Every row comes from one small tree of marks. Brackets hold a mark, then the marks that hang from it, in the order of their numbers. Every link used is in the known rows. Which tree was each row made from?
Known rows
(q_971 q_627 (q_782 (q_306 q_268)) q_811): [ 15.7  13.0 -17.1  10.0  63.3   2.9  15.3  18.3 -23.4  26.0 -10.6 -40.1
  23.1  -7.4  -0.5 -10.8 -44.1  -8.2 -14.9 -11.3]
(q_618 (q_160 (q_971 q_627 (q_782 q_306)))): [  4.6  32.7  -6.5  -4.5  -1.4 -34.7  28.7 -17.7  12.2  -4.1 -20.6  26.3
   3.9  -2.3  16.6  21.0  41.2 -16.8  -3.2 -26.4]
(q_782 q_306): [-14.6 -25.1  -6.9   4.1 -38.0 -25.1   5.3   2.5 -14.2  -8.1  18.5  -8.1
 -49.4  10.9 -13.3  20.0  64.2  -5.3  13.1  -9.5]
(q_971 q_160 q_627 (q_782 q_306) q_811): [ 18.7  31.0 -22.8   8.1  83.3  46.7 -12.5  52.0   8.3  -3.8   4.4  17.2
  25.1  -4.4  -0.6  15.0 -45.8  -6.7 -23.7   5.1]
(q_160 (q_971 q_627 q_782 q_811)): [  3.1  36.4 -17.1   5.3  13.1  29.4 -14.6 -14.1 -17.8   8.1 -38.0 -30.7
  15.5 -15.8  30.4  -5.9 -10.3  -9.7   4.0  33.6]
(q_160 (q_971 q_627 q_811)): [  3.3   5.4 -31.6   8.5  -5.7  26.8   4.5 -21.9 -27.9  -7.1 -22.7 -16.8
  36.8 -16.9  28.4   1.8 -20.9  -6.5  21.4  35.8]
(q_160 q_971): [-14.5   2.1  -0.5  -2.8 -54.4   5.6 -15.5 -37.6  -7.2  -6.2 -18.2 -16.9
 -20.4 -11.4  17.7   1.4  48.7  -7.1  23.7  24.9]
(q_160 (q_971 q_627 (q_782 q_306) q_811)): [  2.5  35.2 -28.9   9.2   6.8  21.7 -22.1   1.3 -28.4   2.3 -34.4 -28.2
   2.1 -11.6  26.3   6.1   1.9 -12.5  -2.5  30.5]
(q_971 q_160 q_627 (q_782 q_306)): [ 13.0  30.0 -10.2  -4.9  74.2  30.1 -29.0  38.6  19.2 -21.3  31.9  20.4
  -7.8  -0.9   0.1   5.7   9.5 -13.0 -12.5   1.3]
(q_971 q_160 q_782): [ -5.8  28.1  37.5 -13.6  25.4  26.5 -31.7   6.4  52.6   5.9   5.2  12.9
 -35.9  -1.9  -8.0  -2.2  36.5  -3.1 -10.7  -6.7]
(q_782 (q_971 q_160 q_811)): [-11.2 -32.2 -15.9  -0.4 -18.5  32.1 -24.0  -8.1  14.3  14.8  -7.0  21.3
   7.4 -24.1  -5.5  10.6  27.3  12.4  21.2  11.8]
(q_618 (q_160 (q_971 q_782 q_811))): [ -1.6  32.4  10.2  -2.4 -20.5 -26.4  34.7 -26.9  23.9  17.4 -47.1  20.6
   6.2  -4.2  12.8  21.7  27.6  -9.0  -8.0 -29.2]
(q_811 (q_971 q_782)): [-20.5 -28.9  31.0  -8.6 -17.3   2.5  16.0 -13.3   1.9  10.6  -6.4  -3.9
 -23.4  21.5  11.4 -24.0  11.3  21.4  -1.1 -16.6]
(q_268 q_306 q_971): [ -6.9  11.6  40.7  -1.4 -80.3 -25.5  11.4   1.1   0.3 -18.3  24.7 -15.0
 -62.4  20.6 -18.6 -20.2  -2.7   8.1   4.0 -11.3]
(q_306 q_268): [ -4.4 -50.6  33.4 -11.5 -22.3 -33.0  30.2 -45.4   6.2  25.4  11.8 -36.6
   3.6 -16.2 -20.9 -30.8   3.1  -2.2  14.7 -33.0]
(q_811 (q_971 q_160 q_627 (q_782 q_306))): [ -2.2 -23.2  -1.7  -6.4  32.8  26.0   2.7  27.4  -0.8 -22.1  22.1  33.7
   5.6  18.9  11.3  -9.3 -20.1  14.4 -12.7  -8.6]
(q_268 q_306 (q_971 q_160 q_627 q_811)): [ 16.6  20.6  10.5   5.7 -18.1  19.0  15.1  35.8   0.9 -32.2  30.5  16.8
   2.8  11.4 -14.9 -10.8 -83.3   9.2  -8.9   2.7]
(q_618 (q_160 (q_971 (q_782 q_306) q_811))): [ -2.2  30.0   2.7   0.1 -25.6 -31.7  30.6 -15.6  16.4  13.9 -44.5  22.9
  -3.3  -1.0   9.1  30.2  35.6 -11.0 -12.3 -30.2]
(q_306 (q_268 (q_971 q_160 q_627 q_811))): [ 11.5 -25.2  28.5  -3.1  13.6 -22.8   1.3 -17.2   5.6  12.1  12.1 -20.2
  49.2   1.1 -24.1 -24.1 -72.8   5.5  -7.0  10.9]
(q_306 (q_268 q_971)): [ -4.9 -30.3  49.6  -8.2 -29.8 -54.5  -1.6 -41.6   5.1  21.8   7.3 -42.8
   4.0   7.3 -27.1 -30.1 -15.6   4.9   0.8   2.3]
(q_782 (q_306 (q_268 (q_971 q_160)))): [ -6.2 -29.6  16.9  -1.0 -34.5 -45.1 -16.3   3.0  -5.2  -1.9  20.5 -13.1
 -27.6  13.2 -32.6   5.9  19.8  -2.3  -9.5  -4.9]
(q_811 q_971): [-20.1 -60.0  16.5  -5.6 -36.9   0.1  37.0 -20.4  -8.6  -4.3   8.4   9.9
  -2.2  20.2   8.4 -16.3   0.9  24.3  15.1 -13.1]
(q_160 (q_971 (q_782 q_306) q_811)): [-11.7  32.1  -6.7   6.8 -34.3  12.8 -30.5  -5.3 -15.1  15.4 -48.4 -30.4
 -30.3  -8.0  15.7  12.1  32.0  -8.9  -7.5  21.4]

Which tree is each row?
[-15.6 -27.8  21.0  -8.8  -8.1  16.6  -5.8  20.5  13.0  -8.7   7.4  30.7
 -26.1  21.9   1.1  -3.1  10.4  18.6 -17.9 -16.7]	(q_811 (q_971 q_160 (q_782 q_306)))
[ 11.1  17.1   8.7   9.9 -32.9  -3.2  29.9  17.5 -20.5 -18.1  20.5 -14.7
  -6.7  14.8  -8.9 -20.1 -71.1   9.0   1.7  -0.3]	(q_268 q_306 (q_971 q_627 q_811))
[  1.3 -31.8 -60.5   9.5   9.5  25.7 -28.1  31.4 -20.4 -10.8  14.5  29.7
  13.5 -18.6  -4.7  28.5  21.1   2.3  13.3  15.0]	(q_782 q_306 (q_971 q_160 q_627 q_811))
[  3.9  42.4  20.2   0.4  34.2 -12.1 -61.3  24.8  14.1 -18.9  19.6   1.7
 -14.0  33.5 -10.2   2.6  -9.5   1.4 -20.6  48.5]	(q_268 (q_971 q_160 q_627 (q_782 q_306)))
[-10.5  33.2   5.6   3.3 -27.4  20.4 -24.4 -20.7  -5.1  21.1 -51.8 -33.3
 -18.1 -12.4  21.0   0.7  19.1  -5.8  -0.9  24.6]	(q_160 (q_971 q_782 q_811))
[ -2.6 -32.7 -51.4   0.5   3.6  13.1 -38.8  22.4 -13.2 -23.3  33.0  31.9
  -9.4 -16.1  -4.2  22.6  59.5  -2.2  20.1  12.1]	(q_782 q_306 (q_971 q_160 q_627))
[-11.5 -58.9 -26.8   6.1 -44.3 -23.7 -13.1  -5.0 -30.0  31.7 -11.2 -22.0
 -11.6 -24.1 -20.2   7.1  39.5   3.5   9.2 -15.8]	(q_782 (q_306 q_268) (q_971 q_811))
[ 20.2 -10.3 -28.2   6.7  63.7  54.3  23.8  19.4   9.2 -16.8  21.0  32.3
  72.8 -11.7   2.3   9.1 -77.1   2.3  10.8  14.2]	(q_971 q_160 q_627 q_811)
[ -1.2 -22.2  10.2 -10.3  39.7  34.4   8.5  12.0  10.2 -16.4  18.4  30.1
  19.4  14.4  16.4 -21.6 -32.1  17.8  -5.6  -6.8]	(q_811 (q_971 q_160 q_627 q_782))
[ -4.1 -34.9 -61.3  13.6  -5.2   2.8 -12.6  12.4 -41.9   2.6   3.1  -2.5
   3.0 -15.4   1.7  19.6  34.2   1.9  23.3  13.3]	(q_782 q_306 (q_971 q_627 q_811))
[ -4.1 -29.7  12.3   3.3 -30.8 -39.8 -11.4   8.0  -9.0   4.3  11.4 -14.4
 -15.7  11.9 -33.0   9.6   0.9   0.2 -13.1  -3.4]	(q_782 (q_306 (q_268 (q_971 q_160 q_811))))
[-10.4   6.3  28.9  -6.2  -3.6 -28.6 -12.8  -5.1   6.4  27.6  -4.8 -40.1
 -56.6   0.3 -14.6 -11.0  53.2  -9.6 -12.2 -27.7]	(q_971 (q_782 (q_306 q_268)))
[  8.2  13.5 -14.8   1.1  -5.8 -22.1  54.9 -27.8   7.9  -2.5 -25.5  32.0
  43.5  -8.1  18.0  23.2  -1.7  -9.4   7.9 -21.6]	(q_618 (q_160 (q_971 q_627 q_811)))
[ -8.5  21.1   7.8  10.7   2.8   2.4  -3.3  16.8  -3.6  34.6 -31.8 -32.8
 -36.6   6.4  -6.9  11.2  16.5  -1.4 -16.9  -9.1]	(q_971 (q_782 q_306) q_811)
[ 12.4  18.9  19.3  -3.3 -24.4   6.9   3.4  26.3   8.4 -44.8  49.6  20.2
 -19.2  13.4 -14.5 -17.8 -44.5   4.4  -1.0  -0.7]	(q_268 q_306 (q_971 q_160 q_627))
[ -0.7 -52.9  -5.4  -7.5  18.7  31.1  29.5   3.4  -0.2 -31.4  34.2  44.0
  40.2  12.7  13.5 -13.9 -41.6  21.1  10.7  -3.1]	(q_811 (q_971 q_160 q_627))
[  3.3 -52.1 -38.9  -4.8   4.7  -3.8 -31.1  10.8 -13.9  -7.5  33.2  14.7
   7.6 -29.2 -16.1   3.2  34.8  -4.5  12.9  -7.8]	(q_782 (q_306 q_268) (q_971 q_160 q_627))
[  1.6  -6.1  54.1  -7.0   0.5 -28.0 -18.7 -17.0  21.9  31.7  -9.0 -30.8
  11.8   4.9 -29.7 -24.6 -45.3   6.0 -22.7   2.4]	(q_306 (q_268 (q_971 q_160 q_782 q_811)))
[  2.6 -28.2 -37.4   2.2  22.5  41.4 -15.2  -0.9   1.3   1.2   7.2  24.0
  41.0 -27.8   5.4   4.6  -3.4   8.3  26.5  19.8]	(q_782 (q_971 q_160 q_627 q_811))
[  4.6  44.5  32.9  -3.4  41.1  -4.3 -54.0   8.7  24.2 -12.3  16.8  -0.6
  -0.1  29.3  -5.5  -8.5 -22.3   4.3 -14.2  51.3]	(q_268 (q_971 q_160 q_627 q_782))
[ 11.9  28.6  -9.0   8.2  70.2  25.8  18.6   4.0  -6.7  23.8 -15.6 -31.6
  29.8  -5.1  14.9 -14.8 -45.2  -2.8   0.1   6.6]	(q_971 q_627 q_782 q_811)
[  5.0  25.2 -11.3   0.9  53.1  -3.2  -6.5  12.1 -11.8  -2.2  16.0 -25.6
 -23.2   4.9   8.6  -7.4  28.2 -13.5   1.1  -1.9]	(q_971 q_627 (q_782 q_306))
[ -1.3  10.4  -0.4  -0.6 -35.7 -27.7  48.3 -32.7  17.2   7.2 -35.6  30.7
  20.3  -5.4  10.9  27.0  19.3  -6.5   3.6 -27.3]	(q_618 (q_160 (q_971 q_811)))
[  5.4  11.6  -9.8  -5.2  -9.7 -30.5  47.3 -34.2  12.7 -10.9 -12.1  34.2
  28.2  -6.3  18.0  18.4  25.6 -12.5  13.2 -22.7]	(q_618 (q_160 (q_971 q_627)))
[  6.8  46.6  32.6  -2.1 -19.5 -13.4  -0.2  15.4  -3.1 -16.3  23.9 -25.8
 -50.2  18.2  -5.4 -34.4 -20.9   1.1  -7.9  -6.1]	(q_268 q_306 (q_971 q_627 q_782))
[  7.9  33.7  -5.4  -1.1   8.3 -19.5  40.5 -22.9  14.5   8.2 -35.7  21.9
  29.9  -6.8  19.5  17.4   6.4 -11.7  -3.8 -23.0]	(q_618 (q_160 (q_971 q_627 q_782 q_811)))
